Each row was made from one small tree. Brackets hold a mark, then the marks that hang from it, in alphabetical order. Every link used is in the known rows. Write each row's tree.
Known rows
[nobe [fubo [venag lezur [peki [puge nifa]]]]]: 15.9 -13.6 -2.8 24.2 29.8 -5.7 -22.2 15.8 19.6 -5.4 6.7 26.5 -1.7 21.7
 -9.1 -0.6 7.7 33.8 -8.6 11.9 -17.2 -40.7 3.0 3.2
[nifa puge]: 15.3 2.2 -2.0 33.7 2.2 -12.7 -21.0 8.1 15.5 26.7 18.5 14.0 -6.0 -2.5
 -9.0 -2.1 17.5 1.7 -30.4 5.0 -0.3 -7.6 -9.6 6.2
[naka [nifa [puge fevituv]]]: 13.9 4.4 -4.7 35.9 -9.6 1.1 -8.3 8.0 9.6 39.5 6.2 22.8 -4.6 -2.4 -11.7
 -2.9 27.8 -5.4 -43.4 7.5 -3.3 -4.3 -10.8 -1.5
[venag lezur peki]: 7.7 -3.0 1.0 18.4 15.3 -15.3 -24.0 13.4 11.0 31.2 3.9 11.1 -2.6 3.2
 -13.7 -0.4 -2.6 62.3 -16.4 -7.1 -6.6 -38.0 -0.4 -19.2
[venag lezur]: 10.7 -6.1 -3.3 24.6 5.4 -16.8 -26.0 15.7 14.3 30.5 3.4 11.7 -4.4 2.9
 -12.0 -0.8 5.5 38.7 -22.6 5.8 -3.3 -25.2 -5.5 -10.2
[fevituv nopi]: 9.0 -3.5 -4.8 19.6 -8.6 -15.5 -26.5 16.4 16.3 17.1 12.4 17.6 -3.8 -6.5
 -5.8 1.7 11.5 8.5 -29.0 9.2 -1.1 -20.3 -17.9 -4.9
[nopi [fevituv puge]]: 5.9 -7.3 -1.7 23.8 -4.8 -4.0 -17.0 12.0 6.8 20.4 11.5 25.3 -8.7 5.4 -8.5
 -6.8 13.2 9.5 -38.9 -1.7 -9.6 8.6 -6.2 -3.1
[puge [nifa naka]]: 23.1 6.0 -8.1 24.2 -18.9 -3.8 -24.6 7.8 24.4 33.9 0.2 13.7 -5.4 6.3 6.7
 -0.8 10.0 -12.4 -23.6 22.1 -7.6 2.5 -6.8 1.7
[naka [nifa [puge [fevituv nopi]]]]: 15.2 1.5 -9.6 30.4 -7.2 -3.0 -7.3 12.4 15.8 38.4 9.5 32.2 -4.3 -6.9
 -13.1 -0.9 30.6 -6.3 -46.7 5.0 -3.2 -16.3 -16.6 -1.2
[lezur [venag [fubo nobe] [peki [puge [fevituv nopi]]]]]: 5.4 -5.9 -0.6 30.7 24.6 -8.7 -8.2 -0.1 -4.1 -0.2 6.2 25.6 -6.8 5.8 -8.7
 3.5 31.9 44.8 -25.7 -1.3 -7.6 -49.7 -26.4 -1.7
[nobe [fubo [venag lezur]]]: 11.1 -12.6 -3.5 33.6 21.9 -16.9 -34.4 17.2 15.8 18.2 16.3 13.8 -8.1 10.9
 -14.7 -2.6 18.8 5.1 -12.0 20.2 -4.4 -31.2 -3.7 -2.2
[nobe fubo]: 5.5 -4.1 -4.2 34.2 2.5 -11.1 -34.7 12.8 6.2 25.7 28.1 16.1 -7.0 2.9 -8.1
 2.5 10.8 -2.9 -15.7 11.4 -1.4 -9.8 -10.2 -4.0
[lezur [venag peki]]: 2.8 -4.5 5.8 22.5 15.1 -10.4 -18.0 7.8 5.9 6.8 5.0 3.8 -2.0 0.2 -6.3 3.0
 7.4 28.0 -23.4 7.8 1.8 -13.6 -13.8 -11.5
[nifa [puge fevituv]]: 12.0 7.3 -2.6 38.0 -2.5 -3.2 -17.1 8.8 1.5 19.0 13.2 19.0 -7.9 -1.2
 -10.8 -4.6 21.8 6.0 -33.9 -6.9 -6.5 -13.4 -11.8 4.7
[fubo nobe venag]: 7.4 0.2 5.4 22.3 -5.1 -18.6 -27.0 0.5 9.4 9.2 5.1 -2.0 -8.5 3.4 -0.2
 -4.3 19.9 7.9 -26.9 34.1 3.6 -9.7 -20.4 0.7
[nopi [fevituv [puge nifa]]]: 9.7 -1.8 -4.4 12.6 -13.4 0.9 -9.2 12.3 18.7 21.6 5.5 31.2 -9.3 13.4 -3.4
 -8.9 13.8 7.0 -40.8 9.0 -12.6 13.6 -1.0 1.2
[fubo nobe [venag [peki [puge [nifa naka]]]]]: 24.5 1.8 0.4 23.0 -0.5 -3.7 -18.4 -3.6 16.1 -3.0 -8.1 9.7 -2.5 14.4 13.0
 -1.3 11.6 16.0 -19.2 26.2 -12.4 -14.2 -13.5 6.3
[puge [fevituv nopi] nifa]: 9.3 6.5 -7.6 12.2 -21.6 -1.0 -15.4 17.2 13.6 14.4 2.1 28.1 -5.9 1.6 -1.4
 -3.0 15.7 10.7 -34.0 7.2 -9.9 -21.2 -16.4 -1.8
[nobe [fubo venag]]: 7.4 -7.4 -0.5 36.2 9.1 -12.7 -36.1 12.5 11.1 11.4 22.6 10.1 -7.6 6.2
 -7.3 -0.4 19.0 -20.0 -15.6 26.8 -1.8 -12.6 -11.2 3.8
[lezur [venag [fubo nobe] [peki [puge fevituv nifa]]]]: 7.6 1.3 1.4 25.0 15.7 0.6 -1.4 -4.7 1.2 3.6 -2.7 22.5 -7.2 18.1 -3.2 0.1
 29.3 44.6 -24.6 11.5 -10.8 -32.3 -15.5 3.5
[fevituv nopi [puge [nifa naka]]]: 26.7 5.5 -13.1 18.5 -13.1 -5.5 -18.4 12.1 37.7 42.3 4.7 32.8 -8.6 8.9
 -1.1 -4.6 22.6 -15.5 -35.8 6.3 -11.4 -12.2 -4.5 0.8
[fevituv puge]: 9.3 -0.7 -0.9 25.3 -2.6 -10.5 -21.8 11.2 15.5 32.0 9.9 19.0 -7.3 4.6
 -10.8 -3.6 15.6 12.4 -34.5 -0.5 -5.4 -5.2 -3.3 -5.7

Write each row's tree
25.5 7.8 -12.4 41.2 -2.9 -3.8 -21.2 9.5 13.3 29.8 13.6 28.3 -8.1 -6.0
 -3.7 -2.3 26.1 -17.6 -33.4 -9.3 -8.6 -21.4 -18.6 5.0 : [nifa naka [puge [fevituv nopi]]]
16.4 -5.4 3.0 11.2 15.5 -12.2 -12.8 3.6 16.3 -13.3 -12.2 14.0 -2.2 19.5
 -0.8 -4.2 8.9 60.3 -20.3 18.6 -13.2 -37.4 -5.6 -1.3 : [fubo nobe [venag lezur [peki [puge nifa]]]]
6.7 -9.2 0.7 28.4 31.9 -15.1 -33.6 14.6 12.6 21.9 17.5 13.7 -7.0 12.3
 -16.1 -1.8 10.3 31.0 -7.2 8.0 -7.0 -43.8 0.5 -11.1 : [nobe [fubo [venag lezur peki]]]
21.1 9.5 -12.9 23.1 -23.3 2.3 -18.8 13.4 17.9 25.0 -0.6 27.4 -6.7 1.8
 4.3 -2.3 16.4 -9.5 -30.4 8.7 -13.2 -15.8 -18.0 -0.1 : [puge [fevituv nopi] [nifa naka]]
7.0 0.3 0.7 20.4 21.8 -23.7 -24.0 -1.3 13.1 62.9 11.9 13.5 -11.2 11.3
 -15.2 -1.9 15.1 72.0 -12.7 5.5 -1.2 -52.9 -1.3 -15.7 : [venag [fubo nobe] lezur peki]
13.9 -9.9 5.0 22.8 24.1 -16.7 -20.2 3.6 4.9 -11.1 -5.7 7.2 -1.6 10.5
 -6.0 -1.4 6.3 64.7 -19.0 8.3 -9.0 -42.3 -10.5 -5.8 : [fubo nobe [venag lezur [peki puge]]]
11.4 -3.7 2.4 22.5 8.1 -22.9 -26.1 5.1 14.5 13.3 -1.2 2.0 -8.8 8.0 -5.8
 -5.8 16.7 31.8 -24.6 27.7 -0.3 -27.3 -13.6 -5.9 : [fubo nobe [venag lezur]]
11.7 2.5 -3.4 20.7 15.1 -4.2 -8.1 0.5 5.6 28.3 -3.4 30.5 -7.7 21.5 -9.0
 -3.1 17.2 80.6 -17.6 -2.8 -18.7 -55.3 -2.0 -3.5 : [venag [fubo nobe] lezur [peki [puge fevituv nifa]]]
14.1 -10.7 -7.8 23.2 26.4 -0.1 -17.6 21.5 12.4 -17.2 6.5 39.8 -3.2 18.9
 -11.2 -2.6 16.1 35.0 -16.0 -3.8 -23.9 -61.3 -6.2 0.6 : [nobe [fubo [venag lezur [peki [puge [fevituv nopi] nifa]]]]]
15.6 3.3 -8.2 8.3 -9.9 -9.1 -12.6 16.1 34.0 27.3 7.5 33.4 -7.8 9.0 -6.5
 -4.4 20.4 5.5 -39.1 5.5 -8.0 -16.2 -5.3 -0.9 : [fevituv nopi [puge nifa]]
5.0 -2.6 1.3 30.3 12.5 -20.5 -18.3 -4.7 12.5 36.4 11.3 6.0 -12.5 7.0
 -5.4 1.0 34.4 12.6 -24.0 31.0 8.4 -16.1 -19.8 -0.4 : [lezur [venag [fubo nobe]]]
12.5 0.9 -4.1 25.7 -13.7 7.0 -11.4 13.6 1.9 -14.2 -6.3 26.3 -0.5 8.3 0.1
 -0.9 9.8 19.7 -29.9 3.7 -18.9 -8.9 -12.3 8.5 : [peki [puge fevituv nifa]]
3.5 -7.3 1.7 40.2 27.8 -0.6 -9.7 5.8 -6.0 1.8 3.2 21.7 -3.2 8.3 -13.4
 4.3 24.7 34.4 -21.1 -6.3 -11.9 -38.1 -13.3 2.8 : [lezur [venag fubo [peki [puge fevituv]]]]
3.0 4.9 3.4 22.2 7.3 -19.7 -24.6 -5.8 8.6 55.5 18.7 7.4 -10.3 6.1 -9.9
 -0.7 17.8 46.2 -15.9 10.8 0.9 -34.3 -7.8 -10.1 : [venag [fubo nobe] peki]
24.6 3.2 -9.7 36.1 -16.4 10.0 -16.7 10.2 6.3 1.0 -8.8 24.7 -1.3 7.8 7.1
 -0.1 11.3 1.2 -26.6 4.6 -21.0 -4.4 -12.2 9.8 : [peki [puge fevituv [nifa naka]]]
1.6 -0.9 5.4 24.7 22.0 -19.4 -16.7 -6.7 8.9 37.5 12.1 5.2 -10.7 8.2 -8.4
 1.3 25.9 38.2 -19.2 19.4 6.4 -28.9 -14.9 -8.3 : [lezur [venag [fubo nobe] peki]]
22.4 7.5 0.2 30.0 -4.9 5.5 -14.3 -2.9 1.8 -11.8 -11.7 15.0 -3.6 14.8
 10.7 -4.3 14.0 21.1 -23.5 15.7 -19.4 -19.7 -17.0 4.3 : [fubo nobe [venag [peki [puge fevituv [nifa naka]]]]]
19.3 11.6 -8.6 29.9 -23.6 5.9 -20.6 8.7 11.4 27.7 -3.3 18.3 -6.3 6.5 4.9
 -3.5 12.9 -6.2 -27.2 11.6 -13.7 -3.9 -11.3 -0.3 : [puge fevituv [nifa naka]]
7.1 -9.0 4.6 31.6 28.2 -14.9 -13.4 -5.5 3.5 8.4 8.3 12.2 -5.3 9.7 -6.4
 5.1 24.6 42.8 -18.8 12.4 -2.2 -30.7 -16.1 1.2 : [lezur [venag [fubo nobe] [peki puge]]]
25.0 -4.9 -8.7 38.6 24.1 7.6 -22.9 13.5 9.0 -0.6 -1.0 30.5 -3.8 23.1
 -3.5 -2.2 13.7 17.5 -8.1 0.8 -26.5 -42.1 -0.4 3.0 : [nobe [fubo [venag lezur [peki [puge fevituv [nifa naka]]]]]]
6.7 -4.6 -1.8 23.7 24.4 -19.2 -24.9 9.3 18.6 62.5 10.0 16.2 -7.4 9.4
 -20.0 0.0 12.9 60.3 -10.3 -2.5 -5.9 -54.8 5.7 -13.1 : [venag fubo lezur peki]
